What can hang from each mark
Z_449: Z_451
Z_672: Z_36 Z_449 Z_451
Z_7: Z_522 Z_527
Z_973: Z_247
Z_232: Z_247
Z_247: Z_232 Z_331 Z_451 Z_464
Z_273: Z_247
Z_464: Z_247 Z_527
Z_451: Z_672
Z_36: Z_672
Z_527: Z_7

Each row was made from one small tree. The marks that hang from a mark follow it in brackets, in the order of their numbers. Every link used is in the known rows. Write each row's tree.
In the rows, zero is written as 128.
Known rows
Z_247(Z_232 Z_331 Z_451(Z_672(Z_36)) Z_464): [ 30 123 111 121 115 135 129  93 107 161 141 133 132 105 144 169 157 114
 167 161 106 120 130 126 148 106]
Z_464(Z_247): [119 106 134 132 124 112 118 136 108 110 103 154 111 162 154 135 152 135
 128 116 129 135 136 132 112 127]
Z_672(Z_36 Z_449 Z_451): [135 116  70 148 121 101 110 126  69 156 144 177 102 146 149 148 154 158
 137 143  87 126 122 129 159 148]
Z_973(Z_247(Z_331 Z_451)): [ 73 114 147 138 147  95 106 102 125 138 114 140 114 130 134 141 152 121
 145 151 112 128 132 124 142 103]
Z_247(Z_331 Z_451(Z_672(Z_36)) Z_464): [ 35 122 105 124 125 122 134 116  99 166 144 135 153 115 140 163 160 126
 162 163  89 122 119 132 136 119]
Z_273(Z_247(Z_331 Z_464)): [ 72 116 151 128  95 138 118 107 121 118 117 160 138 141 130 143 194 137
 142 111 116 132 136 134 115 113]
Z_247(Z_232): [114 103 137 118 115 130 115 101 131 125 108 149 111 129 159 130 133 127
 140 124 145 121 149 125 146 118]
Z_36(Z_672(Z_451)): [122 118  97 139 158 119 104 140  99 147 118 135 129 134 151 145 156 138
 123 174 128 115 132 136 147 150]
Z_672(Z_449): [131 103 113 131 125 108 115 115 114 129 130 165 132 137 163 127 151 150
 129 121 113 128 134 125 126 149]
Z_247(Z_232 Z_331 Z_451(Z_672) Z_464): [ 29 120 134 119 129 137 125 107 131 154 127 125 145 105 148 160 158 106
 157 162 129 120 125 126 135 115]
Z_247(Z_232 Z_331 Z_451(Z_672(Z_36 Z_449)) Z_464(Z_527)): [ 17 116 101 133 110 144 120  98  96 146 159 151 128 109 132 179 181 127
 161 157  96 125 124 136 129 137]
Z_247(Z_232 Z_331 Z_451(Z_672(Z_36))): [ 57 114 105 110 132 123 130 100 105 149 134 123 122 101 139 166 137 119
 156 161 113 125 133 120 154 103]
Z_273(Z_247(Z_232 Z_331 Z_451(Z_672) Z_464)): [ 36 127 139 117 108 146 116  96 127 139 118 123 139 122 137 165 192 112
 149 157 128 129 133 122 135 100]
Z_451(Z_672(Z_36 Z_449)): [127 104  78 118 131 115 129 106  89 142 142 151 142 124 162 150 163 160
 130 138  90 132 127 115 138 139]
Z_7(Z_527): [ 94 104 140 116 122 127 129 145 113 136 112 166 125 126 147 117 128 154
 133 127 130 130 138 132 138 132]
Z_973(Z_247(Z_232 Z_331 Z_451(Z_672(Z_36)) Z_464)): [ 39 125 124 132 124 130 115  63 103 158 125 135 110 111 140 170 176 111
 162 163  96 127 133 117 158  83]
Z_232(Z_247): [113  97 135 135 127 109 110 129 120 123  95 152 121 144 145 122 149 150
 135 119 157 136 136 130 136 106]
Z_273(Z_247(Z_232 Z_331 Z_451(Z_672(Z_36)) Z_464(Z_527))): [ 11 125 125 122  92 162 114  97 104 133 132 135 121 125 112 182 200 121
 158 157 111 129 139 139 137 105]
Z_449(Z_451(Z_672(Z_36))): [114 114  86 124 137 104 135 135 102 151 122 143 126 126 154 149 136 142
 132 167  92 119 133 119 152 125]
Z_232(Z_247(Z_331 Z_464(Z_527(Z_7)))): [ 32  95 148 144 103 129  96 139 135 105 107 162 107 114 125 147 187 118
 146 113 160 130 119 146  94 113]
Z_464(Z_247(Z_232 Z_451(Z_672)) Z_527): [ 55 113 130 124 133 138 107 140 118 119 103 121 107 145 145 162 160 114
 136 163 147 132 134 137 120 132]
Z_247(Z_232 Z_451(Z_672(Z_36)) Z_464(Z_527(Z_7(Z_522)))): [ 34 124 119 117 101 130 109 113 131 153 112 126  95 114 142 156 178  88
 141 181 135 110 141 125 127 135]

Write each row's tree
[ 34 119 146 134 110 128 116  99 130 148 129 147 123 121 145 148 148 103
 166 144 130 114 136 136 134 116] -> Z_247(Z_232 Z_331 Z_451 Z_464)
[131 115  89 149 153  90 112 128 106 131 140 153 130 132 167 140 151 143
 114 164 107 111 142 121 128 160] -> Z_36(Z_672(Z_449(Z_451)))
[ 59 115 138 152 113 106 103 129 118 152 111 153 130 152 146 129 156 129
 159 146 144 128 129 140 137 107] -> Z_232(Z_247(Z_451 Z_464))
[132 115  81 147 117  81 124 122  89 142 145 180 103 144 154 142 135 150
 135 141  79 118 139 123 144 140] -> Z_672(Z_36 Z_449(Z_451))
[ 61 105 138 140 136  96 112 137 121 132 110 141 121 131 125 137 139 133
 150 139 146 135 124 136 132  99] -> Z_232(Z_247(Z_331 Z_451))
[ 17 118 126 138 132 136 113 103 100 149 130 137 129 121 117 171 193 128
 156 168  85 129 123 138 137 113] -> Z_973(Z_247(Z_331 Z_451(Z_672(Z_36)) Z_464(Z_527)))
[ 80 107 118 126 150 104 110 143 121 148 100 120 143 132 148 138 149 137
 138 166 150 137 122 123 144 106] -> Z_232(Z_247(Z_451(Z_672)))
[  4 108 139 140 135 139 113 150 122 139 113 132 152 122 117 157 186 130
 152 159 143 135 111 147 114 119] -> Z_232(Z_247(Z_331 Z_451(Z_672) Z_464(Z_527)))
[ 48 126 121 127 107 134 110  88 117 142 137 140 139 125 147 168 203 122
 144 149 114 134 126 115 126 114] -> Z_273(Z_247(Z_232 Z_331 Z_451(Z_672(Z_449)) Z_464))
[ 38 118 156 126 116 107 100 139 140 103  90 131  55 139 123 152 162  79
 125 145 161 124 138 132  89 136] -> Z_464(Z_247(Z_232 Z_331 Z_451) Z_527(Z_7(Z_522)))
[ 60 111 124 126 143 128 113 163 113 122 108 123 128 155 142 158 166 127
 128 166 130 136 123 142 108 147] -> Z_464(Z_247(Z_451(Z_672)) Z_527)
[  5 118 120 124 112 155 122 107 106 147 141 137 125 109 123 175 169 117
 166 164 112 120 131 141 137 122] -> Z_247(Z_232 Z_331 Z_451(Z_672(Z_36)) Z_464(Z_527))
[ 55  93 140 146  96 125  88 137 137 113 100 163 105 129 142 138 181 121
 144 120 165 127 127 142 105 117] -> Z_232(Z_247(Z_464(Z_527(Z_7))))
[ 73 127 139 136  93 119 103 115 124 143 120 150 136 162 147 138 179 124
 148 146 117 122 142 135 135 120] -> Z_273(Z_247(Z_451 Z_464))
[ 69 111 152 127 104 127 105 137 151 125  96 152 108 134 141 123 179 107
 121 138 143 110 139 135  97 160] -> Z_247(Z_464(Z_527(Z_7(Z_522))))
[ 35 104 158 130 103 164 117 107 131 115 122 160 119 121 127 149 169 121
 152 119 138 119 140 149 116 132] -> Z_247(Z_232 Z_331 Z_464(Z_527))
[ 56 114 129 117 142 121 123 123 113 125 108 119 112 127 146 166 152 108
 139 153 137 138 125 123 122 109] -> Z_464(Z_247(Z_232 Z_331 Z_451(Z_672)))
[ 30 111 138 136  90 127  87 119 147 134 124 147  93 119 157 148 159  83
 158 153 153 106 140 141 123 130] -> Z_247(Z_232 Z_451 Z_464(Z_527(Z_7)))
[ 61 109 150 126 106 144 121  91 128 128 121 159 123 117 145 143 156 118
 154 117 132 121 137 132 127 116] -> Z_247(Z_232 Z_331 Z_464)
[ 42 110 159 125 110 130 114 137 151 119 100 151 112 120 123 134 184 105
 125 129 139 115 131 136  84 155] -> Z_247(Z_331 Z_464(Z_527(Z_7(Z_522))))
[ 59 112 143 137 112 127  98 132 116 112 107 143  85 158 138 152 149 111
 145 144 148 126 145 148 120 133] -> Z_464(Z_247(Z_232 Z_451) Z_527)
[ 26 105 129 119 128 125 101 141 133 105 109 115  86 109 143 178 168  86
 134 155 153 131 120 131  98 117] -> Z_464(Z_247(Z_232 Z_331 Z_451(Z_672)) Z_527(Z_7))
[ 23 121 129 131 103 154 104 104 118 126 137 141 136 126 127 174 216 126
 143 152 120 133 127 131 117 132] -> Z_273(Z_247(Z_232 Z_331 Z_451(Z_672(Z_449)) Z_464(Z_527)))
[ 62  99 137 134  97 131  99 132 143 120 119 158 117 122 155 138 174 112
 140 129 138 113 131 142 103 146] -> Z_247(Z_464(Z_527(Z_7)))
